Each row comes from the steps of one walk. Every step used is in the known rows, and no mark comes twice. Write the walk behind each row, first mark first.
Known rows
g/q/u/d/e/f: 0.09  6.35  6.95  -1.15  -0.76  -1.18  2.60  -0.15  -3.55  -3.95  -6.79  1.83  0.39  -3.51  -3.51  -0.94  0.78  1.10  -2.14  3.27  4.11  -4.30
e/d/u/q/g: 1.31  -2.71  -1.09  0.11  0.87  2.51  5.38  -1.46  0.18  -6.33  -3.31  7.37  4.27  -5.37  -6.07  -2.97  3.56  -0.67  -2.15  1.86  1.38  -6.66
e/d/u/q: -0.24  -1.33  -1.72  -0.03  -1.70  -2.40  0.71  2.09  1.93  -5.25  -2.73  6.66  0.44  -4.13  -6.41  -3.93  2.60  0.28  -2.58  2.64  3.99  -6.40
s/g/q/u: 0.65  1.91  0.67  3.62  7.98  3.65  8.51  -2.57  -1.06  2.58  -3.44  2.30  5.32  -3.86  2.56  -4.47  -0.09  -2.82  -3.78  -4.17  -3.05  -3.22
g/d: -1.42  5.05  0.97  0.75  -0.09  -4.68  -1.40  -0.33  0.82  0.62  1.80  0.91  0.92  -2.28  0.91  2.71  -0.87  -2.58  -1.70  -0.57  0.95  1.01
s/g/d: -2.28  5.31  1.40  2.67  4.14  -3.27  1.06  0.29  2.01  1.57  1.78  1.11  1.16  -3.45  0.03  1.59  -1.72  -5.56  -2.69  -3.67  -2.61  -0.94
e/d/g: 1.86  -1.35  -3.02  0.59  -5.59  -3.04  -1.81  -1.00  4.17  -2.49  1.78  4.15  -0.06  0.24  -4.16  -2.27  2.49  -1.28  0.54  1.84  0.86  -3.61
q/u/d/g/s: 3.47  3.30  -0.40  -0.82  -0.56  3.09  6.65  -4.42  1.35  -1.25  -2.05  6.18  5.98  -5.12  0.46  -1.19  0.31  -3.42  -2.68  6.23  1.44  -3.61
e/f: -2.25  0.91  3.63  0.09  -3.84  -0.61  -2.24  -0.19  -1.86  -3.42  -1.85  -0.72  -2.41  -0.33  -0.37  -2.54  -0.63  1.11  -0.42  2.21  1.28  -0.24
p/q/u/d: 2.67  0.85  2.44  -0.76  4.67  0.19  7.22  -3.75  -2.47  -3.20  -3.72  3.04  8.23  -2.83  0.06  0.10  2.40  -0.39  -5.14  -1.47  -0.75  -2.96
s/g: -1.04  0.13  0.96  2.13  4.65  1.24  2.30  0.30  1.65  1.14  0.19  0.22  -0.33  -1.46  -0.84  -1.50  -0.91  -3.50  -1.01  -3.45  -3.92  -2.10
u/q/g: 0.71  -1.12  0.37  0.53  3.73  7.23  6.70  -2.43  -1.98  -4.13  -2.73  5.58  5.82  -4.93  -3.94  -1.69  1.90  0.28  -0.94  1.21  0.09  -2.13
q/u/d: 1.27  2.47  4.17  -2.32  1.74  -1.30  3.79  -1.97  -1.09  -1.36  -2.88  2.41  4.57  -2.15  -1.86  1.32  1.53  -1.78  -2.77  0.98  0.58  -2.95
q/g/s: 0.92  1.17  -0.96  1.93  4.25  7.44  8.14  -6.00  -2.99  -1.05  -0.54  2.11  4.85  -3.67  1.02  0.41  -1.65  -3.39  -2.19  3.93  -1.64  0.33
p/q/u/d/g: 5.34  -0.55  0.00  -1.97  -0.61  1.85  6.03  -3.09  1.96  -3.57  -3.14  6.22  8.25  -3.31  0.74  -2.28  4.40  0.47  -2.75  -0.20  0.13  -5.88
s/g/q/u/d/l: 0.28  8.16  2.91  0.64  5.19  0.77  4.91  -4.31  4.90  -1.22  -3.82  3.89  3.79  -2.77  -2.40  -2.30  0.87  -2.76  -2.23  -3.09  -2.60  -5.57
g/q: -1.21  1.70  -2.08  2.88  3.52  1.31  3.63  -0.80  -1.12  0.65  -0.38  0.53  1.38  -1.98  0.36  -3.25  0.09  1.36  -2.12  -0.01  1.14  -0.61
d/u/q/g: 2.12  -2.84  -0.85  -1.30  1.51  6.00  6.69  -0.66  0.21  -4.63  -4.45  6.80  4.96  -6.19  -2.37  -3.31  3.25  1.10  -1.04  1.19  1.22  -6.30
d/l: 0.74  4.40  0.18  -0.97  -2.19  -0.33  -2.95  -2.08  5.52  -1.22  -0.76  1.08  -1.45  1.62  -0.56  -0.44  0.38  0.51  2.56  -1.05  -0.69  -0.97

Which walk is each row?
-1.07  2.45  -0.29  1.07  2.47  -1.15  2.77  3.08  4.07  -2.18  -2.45  7.17  2.23  -7.72  -2.30  -2.91  0.84  -2.59  -3.40  -0.78  1.53  -6.40 -> s/g/d/u/q
3.95  0.37  -2.19  0.99  0.38  3.58  6.20  -2.86  1.14  1.16  -3.19  5.00  5.64  -3.00  3.39  -5.42  2.70  0.47  -1.73  -0.20  0.55  -4.05 -> d/g/q/u
1.38  1.34  -0.49  -1.44  -0.51  -1.94  1.95  -0.38  2.25  -1.51  -0.94  3.82  3.05  -4.78  2.20  1.00  1.92  -1.87  -1.63  -1.21  0.84  -5.68 -> q/g/d/u
0.39  2.42  -0.76  -1.32  -2.50  -5.68  -1.77  2.32  3.54  0.03  -0.38  2.46  0.07  -3.18  2.71  0.51  0.96  -1.23  -1.86  -0.83  2.72  -4.29 -> g/d/u
-0.49  4.07  3.10  1.80  8.37  1.15  8.61  -2.33  -0.81  -0.05  -3.10  3.41  5.84  -4.83  -1.92  -2.20  0.73  -3.22  -5.22  -1.58  -1.84  -4.95 -> s/g/q/u/d
1.69  6.07  4.45  0.03  6.80  0.29  6.55  -0.13  -0.57  -0.03  -5.22  2.86  3.06  -4.19  -4.43  1.05  1.13  -2.47  -2.32  -0.93  0.14  -5.99 -> s/g/q/u/d/e
2.64  5.78  3.75  -1.59  3.21  -0.95  4.82  -0.16  -1.50  -0.65  -5.22  2.85  3.28  -3.24  -3.61  1.98  1.78  -0.15  -1.69  1.33  3.02  -4.15 -> g/q/u/d/e
1.22  4.89  3.79  -3.27  -0.20  -2.92  -0.45  2.20  0.26  -2.27  -2.46  0.78  -1.25  -1.33  -6.23  4.65  1.39  0.00  0.70  2.45  2.81  -2.87 -> u/d/e
-0.62  2.23  -0.93  -0.66  -0.96  -2.39  0.98  2.99  3.01  -2.81  -2.52  6.97  2.27  -6.80  -1.12  -1.82  1.89  0.22  -2.84  1.30  4.24  -4.83 -> g/d/u/q
-0.41  3.64  1.29  0.87  2.50  -0.55  2.89  -2.99  -0.60  -0.64  1.06  2.01  4.39  -3.91  0.69  3.07  0.05  -3.19  -1.46  -1.28  -1.17  -0.28 -> q/g/d
0.21  3.73  2.45  -0.05  4.82  -0.01  6.74  -2.87  -2.16  -0.78  -3.30  3.24  5.91  -3.83  -1.56  -1.09  1.67  -0.78  -4.48  0.70  1.16  -3.58 -> g/q/u/d
4.13  0.88  1.39  -3.29  -3.15  0.14  3.07  -1.82  3.41  -1.68  -2.53  6.09  4.93  -2.97  -0.97  -1.12  3.57  -0.58  -0.30  1.89  0.87  -6.09 -> q/u/d/g
1.37  5.75  2.38  -0.65  2.33  0.64  3.44  0.19  -0.50  -2.92  -2.88  5.21  3.55  -6.15  -4.66  3.99  1.31  -1.47  0.34  1.46  2.52  -2.20 -> u/q/g/d/e
1.69  5.63  2.66  -0.85  1.37  -1.23  1.40  -0.41  -0.40  -0.80  -1.21  2.00  1.97  -3.35  -1.65  6.03  0.70  -2.43  1.19  -0.42  1.02  -1.40 -> q/g/d/e
2.50  0.01  -1.78  -0.11  2.14  -0.37  5.13  -2.07  1.03  -3.20  -1.86  4.15  6.29  -5.00  3.80  -0.23  2.54  -0.72  -3.53  -3.09  0.16  -5.30 -> p/q/g/d/u
